Known rows, with every step that occurs
a, w, y: |  -3 |  -7 |  22 |  10 |  -2 | -11 |   4 |  15 |   2 | -18 | -15 |  13 |  10 | -21 |  13 |  16 |  -6 | -17 | -19 | -30 |   4 |
y, q, a: |  11 |   0 |  13 |   2 |   2 |  11 | -23 |  27 |  30 | -14 |  22 | -31 |   2 |  15 |  -7 |   3 |  12 | -21 |   1 |   2 |  13 |
y, q, a, w: |  -4 |  -8 |  38 |  12 |   4 |  -7 | -38 |  23 |  39 | -17 |  16 | -36 |  13 |   4 |  -6 |  22 |  15 | -26 | -17 | -14 |  19 |
y, q, e, a, w: |  -4 |  25 |  64 |  14 |  -9 | -10 | -58 |  23 |  28 | -11 |   3 | -11 |  -2 |   3 | -19 |  45 |   3 | -50 |  13 | -19 |  51 |
a, e, q, y: |  18 |  20 |  28 |   5 |   4 |   2 |  11 |  11 | -10 | -25 |  -4 |  -9 | -27 |  22 | -13 |  39 |  13 | -43 |  18 |   1 |  37 |
y, q, a, e: |   8 |  24 |  24 |  12 |  -3 |  14 | -20 |  28 |  28 | -16 |  10 | -34 |  -9 |   8 | -28 |  20 |  18 | -40 |  -8 |  -1 |  16 |
e, a, y, q: |  31 |  13 |  41 |  20 | -10 |  17 | -33 |  49 |  17 |  -4 |   2 | -11 |   2 |  -5 |  -1 |  19 |  -7 | -48 |  10 | -14 |  16 |
v, e, a, y, w: |  55 |  44 |  45 |  54 | -11 |  -6 | -14 |  27 |  -6 | -10 | -21 |   2 |  21 |   5 | -23 |  11 | -37 | -19 |  13 | -30 |   7 |
v, e: |  22 |  16 | -28 |  22 |   3 |  -4 |   3 |  -2 |  -9 |   0 |  -5 |   8 | -14 |  -2 |  -6 |  -2 |  -6 |  -1 |   5 |   6 |  -5 |
e, a: |  20 |   5 |  27 |   5 | -17 |  11 | -29 |  17 |   8 |   2 |  -6 |  -4 |  -2 |  13 | -17 |   6 |   2 | -14 |   5 | -14 |  17 |
v, e, q, a, w: |  23 |   9 |  30 |  35 |  16 |   0 | -29 |  13 |  15 | -19 |   0 | -25 | -12 |  11 | -34 |  33 |   9 | -27 |  -4 | -17 |  37 |
a, w, y, q: |   0 |  -3 |  17 |   7 |  -1 |  -8 |  -8 |  36 |  19 | -13 |  11 |  -1 |   8 | -28 |  31 |  17 |  -3 | -39 |  -4 | -25 |   6 |
y, q, e: |  -8 |  22 |   8 |   0 |   2 |  -4 | -17 |  10 |  17 | -13 |  13 |  -1 |  -8 |   0 |  -1 |  21 |  -1 | -27 |  20 |  12 |  25 |
w, a, e, q: |   9 |  -2 |  25 |   9 |   6 |  23 |  -3 |  19 |  -3 | -14 |  17 |  -6 | -26 | -17 | -40 |  39 |  17 | -50 |  21 |  -9 |  50 |
e, a, w: |   4 |   2 |  53 |  13 | -11 |  -3 | -43 |  15 |  15 |   2 | -10 |  -8 |   9 |   2 | -16 |  22 |   6 | -23 |  -9 | -31 |  26 |
q, e, a, y, w: |  26 |  45 |  88 |  35 | -16 | -10 | -21 |  20 |   1 | -29 | -29 |   1 |  23 |  14 | -31 |  38 | -32 | -22 |  17 | -35 |  38 |
w, a, y, q, e: |   8 |  -9 |  28 |  20 |  13 |   6 | -12 |  24 |  -1 | -36 |  18 |   7 | -14 | -31 | -24 |  41 | -10 | -51 |  11 |   2 |  41 |
a, e: |   0 |  25 |  10 |   7 |  -5 |   3 |   6 |   4 |   2 |  -5 | -10 |  -2 | -11 |  -8 | -20 |  18 |   5 | -21 |  -5 |  -5 |   5 |
w, y: |  11 |  -1 |  -1 |   3 |  -2 |   5 |  18 |  19 |  -7 | -15 | -13 |  17 |  -1 |  -9 |  13 |  -2 |  -9 |  -8 |  -2 | -12 |  -2 |
q, e, a: |  11 |  23 |  44 |   9 | -12 |   4 | -33 |   9 |   3 | -14 | -19 |   4 | -11 |  19 | -35 |  26 |  -6 | -20 |  10 |  -7 |  44 |
y, w, a: |   7 | -13 |  24 |   8 |  -7 |  -5 |   2 |   1 |  -1 | -14 |  22 |  -2 |  26 |  -6 | -11 |   3 | -13 |   3 |  20 | -20 |  11 |

Rows
|  19 |  22 |  24 |  15 |  -8 |  21 |   0 |  49 |  23 | -31 |  -2 | -18 |  -6 |  -2 | -15 |  17 |   7 | -49 | -10 | -14 |  11 | : w, y, q, a, e
|  25 |  17 |  64 |  32 |  -2 |  -5 |  -1 |  16 |   8 | -32 | -17 | -25 |  35 |  14 | -21 |  14 | -22 |   4 | -12 | -28 |   5 | : q, a, y, w
|  18 |  -6 |  19 |  -1 |   9 |  -2 |   8 |   6 | -13 | -22 |   9 |  -7 | -23 |  30 |   7 |  22 |   9 | -19 |  22 |   2 |  33 | : e, q, y
|  21 |  11 |  42 |   9 |  -2 | -17 |  11 |   9 |  -8 | -25 |  13 | -16 |  11 |  38 |  15 |  17 |  -6 |  -8 |  39 | -13 |  31 | : e, q, y, w
|  20 | -17 |  28 |   9 |  -4 | -23 |  16 |  -1 | -21 | -34 |  20 |  -2 |  18 |  18 |  -5 |   5 | -11 |   0 |  21 | -11 |  22 | : q, y, w, a
|   7 |  18 |  72 |  17 | -12 |  -9 | -28 |  25 |   7 | -32 | -35 |  15 |  -3 |  -1 | -21 |  41 | -10 | -38 |  -4 | -38 |  47 | : q, e, a, w, y
|  27 |  17 | -14 |  24 |  14 |  12 |  -5 |   8 |  -3 |   1 |   6 |   1 | -26 |   3 | -10 |  13 |   1 | -21 |  26 |   5 |  19 | : v, e, q
|  23 |  -4 |  13 |   6 |  -4 |  16 |  -5 |  46 |  22 | -26 |  10 | -13 |   2 |   4 |   5 |   0 |   4 | -27 |  -5 | -10 |   9 | : w, y, q, a
|  23 |  27 |  64 |  27 |  -6 |   5 | -29 |  18 |  -4 | -25 | -33 |   8 |  -8 |   6 | -40 |  41 | -17 | -33 |   0 | -17 |  40 | : q, e, a, y
|  17 |   7 |  41 |  15 |  -9 | -21 |  20 |   1 | -18 | -35 |   6 |  -3 |   7 |  11 | -23 |  24 |  -4 | -21 |  16 | -15 |  27 | : q, y, w, a, e
|  12 |  28 |  38 |   7 | -12 |   8 | -45 |  30 |  20 | -10 |   8 |  -8 | -13 |  15 | -17 |  28 |   1 | -40 |  25 |  -2 |  46 | : y, q, e, a
|  37 |  13 |   7 |  30 |  14 |  17 | -16 |  15 |   8 | -18 |   3 | -20 | -22 |  21 | -34 |  16 |   7 | -18 |   8 |  -1 |  31 | : v, e, q, a
|  14 |  21 |  43 |  24 |  -6 | -13 |  12 |  12 |  -5 | -16 | -12 |  -5 |  30 |  -7 |   5 |   9 | -30 |  -2 |   3 | -25 |  -6 | : a, y, w
| -13 |  15 |  34 |   9 |   2 | -16 | -12 |  28 |  16 | -31 |  -2 |   8 |  -1 | -22 |  12 |  38 |  -8 | -44 |   1 | -21 |  29 | : a, w, y, q, e
|   6 | -10 |  46 |  15 |  -2 |  -4 |  -7 |  22 |  14 | -35 | -20 |  -9 |  12 |   1 | -11 |  16 |   0 | -16 | -36 | -35 |  15 | : q, a, w, y
|  39 |  10 | -10 |  22 |  13 |  -6 |   7 |   4 | -21 | -18 |   6 |   2 | -33 |  27 |   0 |  16 |   1 | -22 |  28 |  12 |  26 | : v, e, q, y
|  14 |  12 |  51 |  16 |  -3 |   9 |  -2 |  17 |   2 | -18 |  21 | -15 |   5 |  -7 | -31 |  38 |   1 | -38 |  38 | -26 |  42 | : y, w, a, e, q
|  20 | -12 |  30 |   7 |   7 |   9 |   8 |  15 | -17 | -36 |  14 |  -5 | -37 |   8 | -32 |  44 |  20 | -52 |  21 |  -1 |  56 | : w, a, e, q, y
|   5 |  22 |  31 |  18 |   9 |  -2 |  -9 |  23 |   8 | -26 |   0 |   1 | -10 | -16 |  -3 |  36 | -16 | -39 |   7 |   3 |  22 | : a, y, q, e
|  15 | -28 |  19 |  20 |  10 |   9 |   4 |  14 | -14 | -22 |   2 |  10 |  -2 | -28 | -22 |  20 |  -9 | -23 |  -8 | -12 |  16 | : w, a, y
|  48 |  15 |  23 |  46 |  20 |  20 | -10 |  29 |  -2 | -30 | -14 | -15 | -20 |  10 | -38 |  28 |  -7 | -29 |  -2 |  -7 |  26 | : v, e, q, a, y
|  24 |  24 |  41 |   9 | -15 |  13 | -28 |  50 |  14 | -22 |  -5 |   9 | -13 |   6 |  -3 |  24 | -11 | -49 |  23 | -12 |  40 | : w, y, q, e, a
|  14 |  11 |  30 |   7 |  -8 | -30 |  18 |  -7 | -12 | -24 |   1 |  -7 |  23 |  32 |  16 |  -1 | -15 |  12 |  17 |  -7 |   2 | : q, y, w
|  18 |  37 |  51 |  14 |  -5 | -15 |  13 |  14 |  -8 | -28 |   2 | -19 |  -1 |  29 |  -5 |  33 |   1 | -31 |  36 | -15 |  34 | : a, e, q, y, w
